Each row was made from one path, in order. Every step used is in the known rows, and no mark comes twice. Write each row's path.
Known rows
gimop bisor: [-23.9 -16.7  42.3  -3.3   4.5 -14.2 -20.9 -39.9   1.7  -0.6  20.2  -3.5
 -25.2  -5.1 -32.5  32.4   0.3 -12.1]
nuvib gimop nidu guma: [ -4.9  22.6  -3.4  13.6  -6.9   2.0  13.8   8.5  -5.1  37.9   0.7 -13.2
  -2.5  17.1  39.5 -29.0 -46.6 -20.6]
gimop nidu: [-11.0   8.1 -31.0   8.6  11.8 -20.1   2.3 -25.1   2.8   8.2  35.3   2.5
  -6.6   6.4 -25.7   0.3 -16.5   8.1]
sonun guma gimop: [ -2.6  -4.9 -16.8 -10.1 -10.6   6.0 -30.8  32.6  -2.7  -8.6 -32.4  33.2
  13.6  -7.8 -36.3  21.8  66.9   2.5]
nidu sonun guma: [-11.6 -12.9  22.2 -25.5 -48.4  -6.8  12.7  34.7   6.8 -42.3 -57.8  -5.9
   1.9 -30.0  23.7  44.7   3.8 -10.9]
sonun guma bisor nuvib gimop nidu: [ 17.0  -1.2  -6.7   7.8   4.7   9.9 -14.3  20.3  -8.5 -23.2 -39.8  19.9
   8.3  -0.2 -50.8  26.0  33.1  14.0]
gimop nuvib bisor: [ 16.3   5.8  -3.9 -15.0  -4.8  16.2  32.4 -61.1  10.6 -23.7  30.3 -21.5
 -34.9  16.0 -21.1   5.0 -11.0  -0.6]
nuvib gimop bisor: [-18.4   0.3  37.5  12.2   0.6   7.9 -13.6 -34.4   4.2  45.5 -24.6  -4.1
 -25.2  12.4  36.1  -2.6 -48.3 -26.2]
bisor nuvib: [  8.0 -10.8 -40.7 -14.0   4.6  15.4  25.6  -0.7  -2.5 -23.5 -35.4   6.8
   7.6  -1.8  50.8  -8.6 -45.5  32.7]
sonun guma gimop nidu bisor: [  0.9   3.8  -2.6   4.0   1.8 -10.5 -36.6  27.8   2.3   1.5   7.5  20.5
  13.0  -3.4 -64.2  21.1  80.7  -9.9]
nidu bisor nuvib: [ 22.2 -12.8  13.3   5.3   5.3 -19.4  -4.7  13.8   2.2 -34.1  24.7 -24.3
 -13.3 -17.7  27.2  10.4 -25.0   5.1]
nidu bisor nuvib gimop: [ 22.7  -5.0  20.6  14.0   5.7  -9.6  -3.9  11.6   4.2  -8.6   7.7 -26.4
 -14.6  -8.3  52.9  -3.5 -44.5  -6.0]
gimop nuvib: [  0.7   2.6 -28.9 -22.0  -9.9  19.6  43.1 -70.8  -1.0 -20.3  21.3 -14.5
 -17.4   1.2   5.0 -11.9 -34.7   1.9]
guma bisor nuvib gimop nidu: [ 15.4  -7.9  -8.7  16.2  21.4  10.2  -3.2 -20.0  -5.8   1.8  -4.6   6.5
  -9.1   1.6  18.1 -18.3 -36.6  29.3]
bisor nuvib gimop nidu sonun guma: [  4.0   9.2 -16.9  -0.1   1.8  22.7  31.0   4.6   6.4  16.7 -61.1  -1.6
  16.8  15.4  58.5 -18.5 -46.4   2.0]
bisor nuvib gimop nidu guma: [  8.4  12.6 -26.4   1.4   7.0  20.2  35.1   8.5  -3.3  17.9 -30.0  -7.2
  15.9  18.8  62.9 -36.8 -54.2   6.4]

Which path is each row?
[ -6.8  -8.0  10.5  -9.5   1.5   9.0 -31.8  16.8   0.3   0.1 -27.3  27.9
  16.4  -0.8 -52.7  25.2  78.1  -6.4] -> sonun guma gimop bisor nuvib
[-20.0 -14.8  15.4  -6.0  19.5   6.3 -27.4 -27.8   7.8  38.1  21.2  17.5
   3.5   3.1   9.8 -21.4  30.9  -0.9] -> guma gimop bisor nuvib
[  1.7   9.8  -5.0   6.5   0.5 -25.1   7.2  16.6 -14.6 -16.7  68.7 -14.4
   1.2  -3.6 -45.8  -4.6  12.3   3.4] -> gimop nidu guma bisor
[  6.2   9.8 -10.5   4.3   4.9 -17.7  16.1  18.2 -13.8 -17.5  59.2 -14.2
   8.8   0.0 -35.3 -11.1   7.9   8.8] -> gimop nidu guma bisor nuvib
[-11.0  -3.8  31.5 -17.8 -20.0  -9.7  -5.6  42.2 -15.4  -5.6  51.8 -11.9
  10.1 -12.4  -2.1 -13.0  45.3 -19.1] -> nidu guma gimop bisor
[ -8.2  13.2  16.8  16.7  -8.4   2.8   1.6  -6.6   7.5  37.1 -29.7  -5.3
  -8.1   8.3  31.0  -7.6 -36.3 -20.0] -> nuvib gimop nidu sonun guma bisor
[ 17.7 -14.5  -6.4  10.5  13.7  14.9  -4.4 -13.9  -7.6  -7.6 -19.9   8.2
 -11.9  -4.9  35.0 -14.6 -42.7  32.9] -> guma bisor nuvib gimop
[-21.9 -14.4  46.0 -23.4 -37.3  -5.5  -6.9  22.9  11.9 -12.4 -36.3  -1.6
   5.5 -25.2  10.6  33.6  37.2 -23.6] -> nidu sonun guma gimop bisor
[-14.4 -16.5  31.0  -7.1  14.5   0.8  -2.2 -37.5   2.5  -2.8   0.5  -3.7
  -9.3   3.0 -12.3  18.2  -9.7  -1.3] -> gimop bisor nuvib
[-17.9   3.0 -27.7   4.7  17.8  -8.1 -24.4 -18.7   7.6  46.4  45.1  22.5
   5.4   5.8  -0.4 -33.8  25.7   5.4] -> guma gimop nidu
[ -5.0   4.3 -20.0  -2.4   0.2  -1.0 -28.9  22.4   0.4   5.1 -10.8  31.0
  17.5   1.1 -58.7  16.7  75.4  -2.0] -> sonun guma gimop nidu
[ -0.3  18.7   4.4  18.8  -2.3   0.1   5.9   5.7  -7.5  34.5   9.6 -11.9
  -6.5  13.7  28.3 -28.4 -40.3 -15.0] -> nuvib gimop nidu guma bisor
[  8.3   7.0  -5.2  17.3  22.6 -29.0  -0.5 -12.1   7.0  -1.4  59.0 -19.1
  -5.7   2.7 -21.7  -0.3 -10.9  -0.6] -> gimop nidu bisor nuvib
[  8.8   7.3   8.2 -23.4 -24.5   5.9  20.9  33.0 -11.3 -16.9  56.6 -20.4
   5.2  -2.4   4.2 -26.4  40.1 -13.4] -> nidu guma gimop nuvib bisor
[ -6.5   3.3   3.7  -0.8  -5.7 -14.0  12.7   0.8   8.1 -12.5  -0.4  -6.0
   8.6  -5.6 -25.0  17.5  10.6  -0.4] -> gimop nidu sonun guma bisor nuvib
[  5.8   3.8  -8.2   2.0   6.6  -3.8 -28.4  28.9   2.4   0.3  -2.3  20.2
  20.2   0.5 -54.0  14.0  75.8  -4.5] -> sonun guma gimop nidu bisor nuvib
[ 18.9  -7.9  -5.1   2.1  -3.2  14.8 -15.0  25.8 -10.6 -32.5 -54.9  21.5
   5.5  -6.2 -34.6  30.1  27.2  17.0] -> sonun guma bisor nuvib gimop
[-16.0   7.3   1.5  -4.3 -15.2 -20.5  11.4   3.0  10.1  -7.5   1.1  -7.0
   4.5  -6.6 -23.5  24.0   9.0 -11.1] -> gimop nidu sonun guma
[  5.3   9.2 -32.9   6.1  15.8  22.3  27.7 -13.3   3.4  26.9 -38.8   1.6
   9.4  21.4  65.1 -33.9 -64.9  12.7] -> bisor nuvib gimop nidu
[ 11.1  -9.9   5.7  11.0  10.2   8.1   4.1 -15.3  -1.1  -0.5 -11.8  -1.5
  -7.9  -4.9  34.9 -15.7 -39.8  22.8] -> guma bisor nuvib gimop nidu sonun
